Each row was made from one path, in order. Every step used is in the known rows, and no mark comes twice. Write each row's path.
Known rows
tugozo-sove-limus: [-13  51 -33  20 -34  -5 -55 -15   0 -14 -22  45  40   6  11  11  32  -5
  19 -14   6   3 -19 -13  -8 -32 -23 -35  30 -26   3 -38  -7  18 -17  -9
   2 -19  17 -22   7  24 -66  -5 -35 -34 -16 -29   3  20   5  12 -46 -32
 -63  18  28 -22 -35  37  -6  28  19   9 -32 -14  54 -19 -21  19   0]
tivik-deka-limus: [-10  30 -55  32 -11   6 -21 -28  46  54 -26   7  59  36 -82  53  16   4
   2 -31  24  45 -30 -19 -24 -13 -17  21 -23  -1 -20 -49 -63 -43   0   0
 -16  -7  47 -16  -3  -6  -9  -8 -10 -38 -16 -25   2   5 -22  56 -34 -30
 -31  13  -5 -25 -19 -27 -26  55 -10  12   0  17  15 -23 -22  56  -8]
mirop-deka: [ 41  20 -33  41 -18  42 -33   6  16  29 -12  -8  29  -8 -50  17 -16  11
 -22 -38  28   7  10 -36 -43 -23  -9  10  22 -30 -16 -46   8 -23  -5  18
   0  19  41   4  16   3  18 -31   2  21 -24  18   5  -6  -8  59 -20  -4
  17  15   3 -20 -24  -9 -10  45  -5  10   2 -13  10 -72 -33  -3 -19]
voraf-tivik-deka: [-15  44 -43  17  -2  28 -17 -22  41  13   5 -11  31  -5 -93  60  30  -7
 -30   3  -3  14  -2  -6 -59 -28 -23  -6 -18  19  -4 -62 -41 -45  -4  37
  14 -21  22  20 -15  -5   5 -36  -9 -28  -6   4   2   6  -7  22   4  11
 -25  -5 -21 -17  24 -58  15  58   1   4   1   3  11 -45 -36  11 -12]
tugozo-voraf-mirop: [ 32  29 -48   0   3  59 -24  -1  14 -11  -2 -21  -2  30 -23  21  40   8
  19 -21  13 -29  -3  -1 -53 -25  18 -29  23 -15  22 -25   1  40  -6  25
   8 -22  21 -22  17   6 -15 -16 -23  -7  -3 -10 -20 -12  -8  24 -14 -20
 -23 -24 -15   2  10  40  38  42  -4  34 -10  13  25  -8 -15 -11   4]
limus-sove: [  9  46 -34  -7 -21  39 -30  14   4  27 -24 -57   2 -30 -40  14  15   0
  -4 -42  36   8 -37 -17 -21 -28 -23 -30  10 -11   3 -50  -5   6  -3 -13
 -22   5  34   5  -7  18 -19 -13  -1   8 -25  -5  58 -30 -12  29 -53   9
 -11  28  29 -17  -4 -25   1  26   0 -22 -29   4  35 -40   4  22  -4]
tugozo-voraf: [  6  32 -58  17 -31  43 -55   1 -22  17 -15 -32   1  22 -17  10  53 -10
  21 -26  34  -5 -28   3 -25 -24 -11 -21  13 -33  22 -48 -10  31 -19   5
  -7 -20  20 -42  30   4   0  -9 -20  -8 -11 -10  19   5 -16  38 -38 -10
  -3  16  -2 -16   1   0  28  34  18   1 -34  -8  44 -18 -20  15   8]
limus-sove-tugozo-voraf-tivik-deka-mirop: [-22  11 -27 -15 -37  20 -23 -11   6   3 -13   5  20   1 -22  -2  42 -11
  45 -28  -9  13 -36  39 -45  -9  -5 -21 -54 -26   6  10 -31  16  -2 -16
  16  -1 -11   4 -56  -6  29  19 -13 -39   3 -22 -25   4 -36 -20 -35  -1
 -19   4  -5  18  24 -33  19  51   8 -23   2 -10  10  14 -31  25  -1]
voraf-tivik: [ -2  34 -14  26  -4  44 -30 -33  24   7  17 -16  21 -43 -68  38  34  -5
 -33 -13   6 -21  23   6 -71 -52 -19 -36  -3   9  -6 -52 -23  -7  -1  40
 -13 -14  38   1  10   4  -6 -31  -4   3  -4  29  21 -18  16   9  21  44
   7 -17  10 -30  15  -7  32  39 -16  -1 -11 -14  29 -64 -36 -21  -2]
limus-sove-tugozo-voraf-tivik-deka: [-25  38 -24 -20 -24  17 -31   3   6 -10 -14  -6 -16   4  -9  13  65 -24
  18  13   0  23 -35  43 -42  -1  -5 -19 -17 -14  22 -15 -10 -11 -15  -3
  19 -19 -23  18 -48   8  22  -1 -18 -30   6 -30 -11  20 -19 -11 -31  12
 -24  15 -18   9  38 -53  33  51  37  -6   3 -11  29   5 -44  12  17]
limus-sove-tugozo-voraf: [ -5  25 -25 -20 -42  26 -56  14 -28 -15 -24 -19 -24   1  39 -23  51 -19
  38  -8  44   1 -47  32 -11   1  -6 -22  13 -56  33   3  11  38 -25 -19
  -9 -13  -3 -23 -13  21   4  16 -22  -2  -7 -35   6  -1 -23  -5 -64   7
 -22  37  22   0   6  -4  32  22  44  -7 -38 -14  50   6 -25  14  27]
tivik-deka-limus-sove-tugozo: [-16  30 -20 -14 -31   0 -25  -7  30  17 -33  11  28  -4 -19   3  12  -6
  21 -14  37  44 -47  11 -13  13 -13   6 -17 -23   4   6 -30 -24  -3 -18
 -16  -3  17  11 -35  18   0  15 -15 -29  -6 -48  -3  -7 -29  17 -61  -2
 -48  31  23  -4 -17 -31 -13  41  25   8 -16   9  22   3 -19  43   7]
sove-tugozo: [  1  39 -24  -3 -31  31 -54 -23  14  -8   3   6  24 -32 -19   8   3 -12
  -5   7  50 -22  -3  -9 -49  -3 -25  -1  16 -35  24  -9 -24   6 -14  30
 -17 -10  39 -15   8  26  -4  -6 -16   2  -4 -11  -6 -24 -12  21 -25  43
 -42  16  19 -18 -21  -6  22  29  29  32 -35  -9  41 -31 -29   1  12]
tivik-voraf-mirop-deka: [ 36  21 -36  21  -4  50   5  38  36 -22  -6 -25  28  13 -61  33   2  30
 -20 -37   6   5  -3 -35 -42 -10  16 -10  13  -5 -11 -27  17   3  -2  26
  25  17  38  26 -10  -6  11 -37  -2   8 -13  17 -46  -2  -7  49  29 -44
   1 -19 -26 -14   6 -16  -5  46   0  31  46  14 -19 -41 -26 -13 -23]
tugozo-sove: [  7  45 -55   8 -43  33 -38 -14 -18 -15 -14 -20  35  18 -18  33  40   4
  24 -30   4  11 -21 -23 -15 -49 -28 -30  16 -28   6 -41  16   1 -10 -21
  -4 -34  25 -29  24  26 -29  -5 -31  -8 -33 -11  30  -4  -8  30 -43 -33
 -59  19  11   3  -9   8  14  32   7  -5 -30   6  41 -30 -20  30   0]
tivik-voraf-mirop: [  4  41 -50  -5  -8  54  -4  25  34 -32   1 -47  25  13 -76  45  26  19
 -15 -25   6 -17 -20 -33 -38 -19   3 -34  14   5   5 -35  -9  24 -10  36
   3  -9  48   9  -5   2 -26 -37 -10 -16   1   7 -27 -21  -2  38  40 -30
 -34 -23 -21 -17  19 -19  21  32   9  33  11  28  -1 -17  -8  -5  -8]
tivik-voraf-mirop-deka-limus-sove: [ 22  11 -14  15 -13  18  11  44  30  12 -34 -33  30  19 -42   8  10  29
  16 -69   5  49 -39  -8  -1 -17  26 -24  -4  -1 -32  -6  15   1   6 -33
  -6  23  33  31 -42  -3  -5  -8  -2   0 -26 -20 -10  -7 -11  33  -7 -54
  18   2  20 -14   1  -5 -26  36 -18  -3  38  23 -15 -23 -12  20 -19]
mirop-sove-tugozo-voraf-tivik-deka: [ -3  42 -40  16 -20  -2 -15   1  12 -19 -12  32 -12  29   2  19  52 -21
  15  26 -16  21 -18  46 -33  -5  -3  12 -15 -10  22 -22   3 -23   2   1
  21 -22 -24   1 -39  -1  32  -6 -37 -18  13  -6 -21  42 -11   0 -11   6
 -39  -6 -25  11  45 -54  12  53  27   6  -2 -21  13   3 -53  -5  13]
mirop-kilu: [ 44  37 -17  30  -5  37 -48   3  16  37  -9 -17  39 -10 -29   7   4 -15
 -15 -27  25  15 -13 -33 -26 -32 -36  14  32  -7  11 -50  -4  -2   7  31
   4  21  53 -24  50 -14  14  -3 -15   8 -12  25  12 -34  -7  47 -30  24
  39  -1  16 -33 -20 -15  -2  17  -4   7 -14   7  31 -61 -28  11  17]

Write each row's path
[ -6  40 -27  54 -21 -26 -18 -12  18   9 -27  90  31  25   9  -4  32  -7
  32 -21 -33  10 -18  48 -16 -23  -4  -9 -32  -4 -11 -26 -16  23  13 -14
  25  14 -16 -16 -51 -16 -15  14 -40 -51  13   7 -22  39   4  -6 -23 -20
 -24 -19   5 -15  15  -6 -29  52  -2 -15  -5 -31  15   3 -27   0  -5]
tugozo-voraf-tivik-deka-mirop-sove-limus
[ 25  19 -46  25 -52   8 -37   1 -23  -7 -27  33   6  20  45 -25  27 -12
  57 -25  18 -16 -26  40 -13 -10  -6   8 -11 -66  27  14  12  54  17 -30
  -2  -2  -7 -52 -12  -1  20  28 -37  -5   4  -2 -11  10 -19   8 -48  -1
 -21   0  16  14   0   5   2  31  16   4 -37 -28  25   9 -25   7  20]
deka-mirop-sove-tugozo-voraf
[ 26  26 -36 -24  -6  49 -36 -11  13 -38   6  10  -8  13  17   2  38  -5
  26   8  24 -42   1  17 -61  -1  16 -21  25 -32  37  12   5  44 -13  34
   7 -23   9 -20   2  10  -5   1 -33  -7  13 -21 -53 -15 -11   3 -17   7
 -40 -24  -5   2   7  46  49  36  17  48 -18   7  23   5 -27 -20  12]
sove-tugozo-voraf-mirop
[ 49   8 -15  40   9  26   0 -23  54  31 -15  25  47  17 -55  17 -17  31
   5 -47   6  19  27 -17 -56 -24  26   3   8  -3 -35  -6  -3 -19  13   4
  -6  18  51   5   1  -5  -2 -12  -9   0 -18  -5 -32  -3  -3  47 -14 -30
  11 -26  15 -21 -29  54 -13  52 -45  28  28  15  -9 -54 -26   8 -22]
voraf-mirop-deka-limus
[ -5  22 -29  40 -23 -31  -8 -27  29   9 -22  56  24  46   3  11  42  -9
  32   6 -18  50 -21  63 -15  -7  13  20 -34  -4  -4  -1 -15 -24  10 -27
  -2 -22 -10 -13 -40 -10  19  18 -37 -32   7 -16 -24  46  -6   6 -21 -14
 -31 -16  -1  -2  24 -16  -1  53  -3   8   8 -12  14   2 -51  17  16]
mirop-sove-tugozo-voraf-tivik-deka-limus
[ 60  45 -56  26  -9  25   1  20   6  -5 -18   6 -19  38  14   6  28   5
  17 -16 -13 -16  -7  16 -19 -35  26  -8  26 -10  23 -28  35  30  21 -12
  10 -10   4 -22 -10   0  -7  -5 -43  15   0  12   1  -2  -5  31 -21 -25
 -30 -34  -6  14  25  24   4  40 -22  23 -22   6   6 -11  -2 -20   3]
tugozo-voraf-mirop-sove
[-27  19 -22  25 -16 -10 -27 -42  33  13 -13  42  38  32 -20  20  55 -12
  31   4  -3  41 -17  43 -37   1   1   7 -32 -13  -2  -8 -46 -20 -10  -2
  -3 -30   9 -12 -25  -8  15   8 -25 -43   9 -32 -32  37 -13   7 -17  -7
 -26  -6  -5 -14  12  -7  23  53  10   9  11  -5  26   2 -54  26  15]
sove-tugozo-voraf-tivik-deka-limus
[  8  15 -15  30 -35  10 -27 -24  -9 -18  -5  38  12  -4  28 -17  42  -9
  33 -12 -19 -15   7  68 -48 -29  -1 -21 -29 -29   7  14  15  47  17  -9
   1  -7 -13 -30 -27  -6  28  21 -36  -1  16  17 -18  12   7 -25  -8  26
   0 -28  15   1  34  16  24  31  -6 -10 -15 -34  20 -13 -44 -26  16]
deka-mirop-sove-tugozo-voraf-tivik
[ -6   9 -19  -7 -40   9 -53   2 -23  11 -33  -3  -5  16  39 -28  52 -12
  62 -24  41  22 -51  42  -3  -2  -6 -17   4 -48  18  15  -5  34 -14 -33
 -26 -12   5 -31 -19  12   1  30 -21 -12  -6 -50   4   5 -19   1 -71  -5
 -11  29  37 -11  -7  21  26  27  20  -3 -23 -12  46  14 -28  34  28]
deka-limus-sove-tugozo-voraf
[ 35  13 -12  -9   6  16 -17  13  30  11 -22  17  16  53  34 -22  29  -6
  52  -8   1  49 -43  19 -16   3   9  20  16  -9  12  23  15   5   7 -12
  23  11   1  -9 -17 -17  34  44 -35 -24   8 -40 -54  -8 -30   9 -53 -23
  12 -15  -2   6   4   9   9  37   1  20  21  29  11  13 -35  23  26]
tivik-deka-limus-sove-tugozo-voraf-mirop-kilu
[ 37  57 -31  36  -4  -3 -17  11  20 -12 -27  69  -7  24  33 -14  24  -1
  18  -4  -7 -23  -7  29 -12 -16  18 -17  33  -7  17 -27  17  52   6   1
  20   6  -1 -16 -16   6 -50   0 -52 -17  14 -10 -23  16  16  12 -26 -21
 -35 -30  13 -21   2  48  -7  38  -5  26 -17 -16  30  -2  -7 -25   3]
tugozo-voraf-mirop-sove-limus
[ 17  -3 -10  14 -40   9 -37  15 -15  10 -38   7   1  20  46 -45  25  -4
  55 -27  33  36 -41  38  -8   2  15  -5   7 -60   4  29  20  18 -10 -37
 -14   5   0 -14 -21  13  29  28 -19  -2 -14 -44 -11  19 -22  10 -72 -20
  14  28  31  -4 -15  16   5  33  19  -5  -3 -15  30  -1 -42  22  18]
mirop-deka-limus-sove-tugozo-voraf
[ 19  31 -45  21 -44   4 -39  12 -22 -16 -26  20 -15  21  57 -21  37 -18
  36   3  26 -12 -32  37  -6  -6  -2   5  16 -48  35  -6  22  28  -4 -11
  -5 -13  -6 -44  -1  11  13  12 -46   1   4  -8   4  14  -8  17 -44   7
 -29  10  13   3  10  -2  15  28  28  11 -40 -29  37   3 -33  -3  29]
mirop-sove-tugozo-voraf
[ 50   7   7  -3   7  28 -28   6  18   7 -16  16  10  30  52 -42  32  -2
  57 -23  10  26 -33  27 -18  -9   9  -3  26 -21  15  33  31  33  11 -10
   5  10  15 -17  -3  -8  21  46 -33  -3   1 -25 -42 -20 -11  -1 -48  -6
  31 -19  27  -6   0  46  18  16  -9  23   9  17  25   2 -38   6  29]
deka-limus-sove-tugozo-voraf-mirop-kilu
[ 39   9  10  -6 -10  13  -9  -2  41  -4 -20  21  21 -17   6 -23 -11  14
  19 -28  27  15  -6  12 -40   4  21  -5   7 -26  -8  35  20  -5   7 -17
 -11  17  22  26 -44  18   4  14 -18  12  -4 -30 -32 -16  -5   9 -38   2
 -14  -3  35  -3 -22  37  -4  34 -14  28  14   1   2 -16 -27  -3  -2]
voraf-mirop-deka-limus-sove-tugozo
[-21  28   2 -10 -23   2 -20 -22  34   5 -14  17  22 -15 -25   8  27  -8
  15   0  11  37 -28  31 -34   2  -8  -6 -24  -1  -5  14 -26 -32  -5 -10
 -17 -15  10  25 -59  11  -2  15 -15 -18   2 -35  -7   1  -2  -8 -31  20
 -30  11  23  -8   7 -27   4  45   9   0   3 -10  17  -9 -33  22  10]
voraf-tivik-deka-limus-sove-tugozo
[ 25  49 -44   4 -31  14   0  31  30 -55 -13  13   4  -1   4   4  11   2
   3   2   8 -20 -12   8 -16   5   6  -5  16 -16  29  10  23  20  11   7
   3 -11  11  11 -37   8 -14 -10 -42   7  11   6 -35  -6   5  11  23   1
 -59 -23  -1   3  26 -21   1  24  22  45  -3  -1  -2   2 -17 -27   5]
tivik-voraf-mirop-sove-tugozo
[ 10  21 -34 -27  -9  21 -11   0  34  -6 -25  16  -4  49  11  -5  43   4
  54 -10   9  19 -40  32 -29  15  27  -7  -4 -20  24  18  -9  15 -10 -20
  12 -16  -3   3 -46  11  -1  22 -31 -33   9 -61 -48   7 -27   3 -49 -30
 -46  -6 -11  15  10  17  22  50  12  28   9  21  11  29 -24  24  10]
tivik-deka-limus-sove-tugozo-voraf-mirop
[ 28  10 -10  33 -19  10 -11   9  13  56 -43 -16  28  -2 -32   2  -6  17
  16 -65  26  52 -27  -2  -9 -24   5  -5   0 -16 -32 -21   5 -27   3 -41
 -22  25  36  10 -29   3   4   5   1   6 -30 -11  31 -10  -9  41 -56 -25
  25  23  41 -21 -24   5 -33  40 -32 -25   2   1  10 -45 -16  35  -9]
mirop-deka-limus-sove
[ 42  -9 -11  31  -3  15 -20 -20  33   1 -15  46  29  35  14 -19   7  15
  41 -26  15  15   7  19 -45   0  35   6   9 -36  -9  26  13   7   1  -5
  -2   2  21 -16  -9   3  22  15 -21  -1   7 -24 -61  14  -7  24 -24 -30
   4 -21  12  -8 -18  68  13  50 -12  41  26  -1   1 -14 -48   3   0]
sove-tugozo-voraf-mirop-deka-limus
[-14  11  12  10 -22   5 -38 -23  -6  -4  -9   9   2  -3  21 -19  68 -11
  41 -10   2  16 -18  71 -37 -22   7 -45 -16 -15   1  22   2  20  -3 -19
 -25 -17  -4  -9 -31  11   7  22 -17  -7   7 -22  -4  15   8 -30 -18  18
  13   0  38 -18  25  27  41  27   9 -13  -8 -26  43  -6 -46   1  28]
deka-limus-sove-tugozo-voraf-tivik
[-19  31 -23  15  -7   5  -3 -12  36  42 -25 -16  28   3 -69  30  34   2
   4 -39  -4  58 -38  16 -23 -28  -7 -20 -29  21 -22 -37 -33 -42   3 -30
 -17  -1  20  23 -47  -2  -7   1  -3 -31 -21 -23  26   2  -5  11 -33 -10
 -11  13  19 -15  13 -36  -9  50 -17 -23   9  11  15 -21 -14  37  -8]
voraf-tivik-deka-limus-sove
[ 11  12   2  -6 -26  13  -4  31  34 -30 -26  -1  23  -2   2 -17   5  17
  26 -32  17  33 -27  10 -21  15  19 -16   1 -23 -11  42  19   8   3 -16
  -6  15  23  31 -59   9   1   9 -15  -3  -3 -28 -51  -3 -10  11  -5 -26
  -9   3  24  -8  -2   6 -10  29  11  25  34   6  -3  -3 -31   9  -2]
tivik-voraf-mirop-deka-limus-sove-tugozo
[-24  20 -40  42  -7   1 -19 -34  27  38 -11  15  39  51 -54  40  59  -4
  19 -22 -12  44 -19  33 -31 -22   3  -1 -35   4 -19 -36 -48 -24  -5   0
  -7 -26  15 -17 -14 -18   6  -4 -15 -44  -6 -15 -13  36  -9  22 -15 -23
  -7 -13 -14 -23  16 -12  14  56 -12  -7  13   1  20  -9 -46  43   5]
tugozo-voraf-tivik-deka-limus
[ 47   2 -12  17  -5  23  -2  15  10  29 -37 -14   4  32  -3 -17  21  20
  40 -61   6  41 -21  17 -20 -21  34 -21   6 -15 -18   1  32   7   6 -42
  -5  18  15   5 -32   0   8  15 -11   7 -23 -28  -5  -4 -10  27 -52 -48
  28  -1  25  -7   2  39  -3  45 -31  -6  23  12   4 -17 -20  24 -11]
tugozo-voraf-mirop-deka-limus-sove
[ 20  13 -17 -27 -11  28 -23  -3  14 -15 -19  10   0  27  29 -18  40   2
  52 -20  14  -1 -23  32 -35  -1  28 -27   9 -25  19  35   9  39  -5 -15
  -8 -15   2 -13 -25  11 -14  23 -27  -8   3 -46 -33  -9 -13  -8 -43 -14
 -25 -12  18   9   2  60  35  35  -2  33  -8  15  21  20 -19   8  17]
deka-limus-sove-tugozo-voraf-mirop
[-20  26 -25  10 -13   0 -11  -3   9  39 -34 -23  12  33 -36  19  61  -3
  35 -35  -7  67 -49  35 -13 -25   5 -23 -31   7 -12 -30 -19 -16  -9 -39
 -10 -11   0   7 -48  -2  -1   8 -11 -36 -15 -32  17  21 -11   9 -43 -27
   1  12  12 -10  26 -25   6  52  -6 -34   5   4  23  -9 -27  43   8]
tugozo-voraf-tivik-deka-limus-sove
[-24  25 -33  39  -1   3 -11 -44  52  38  -9  11  57  18 -93  55  29   1
  -7 -19  -9  43  -7  10 -46 -30  -4   1 -33  22 -32 -42 -53 -47   4   9
 -12 -14  38   6 -16  -8  -4 -13 -14 -36 -10  -8  -2  17  -2  29  -3  -8
 -12 -13  -6 -30   3 -21  -3  58 -27   3  13  10   9 -37 -34  30  -9]
voraf-tivik-deka-limus
[ 20  27 -59  50 -33   6   1  -3   2  22 -23  22  22  35 -22  21  34  -3
  27 -37 -34  20 -17  38 -20 -35  -2   4 -47  -8  -2 -31   0   7  24 -28
  16   4 -12 -26 -40 -21  29   7 -33 -27  -3  22   3  19 -17  16 -20 -23
 -16 -21 -15  19  36 -37 -22  55 -25 -21  -4 -10  -6 -10 -23  12  -7]
tugozo-voraf-tivik-deka-mirop-sove
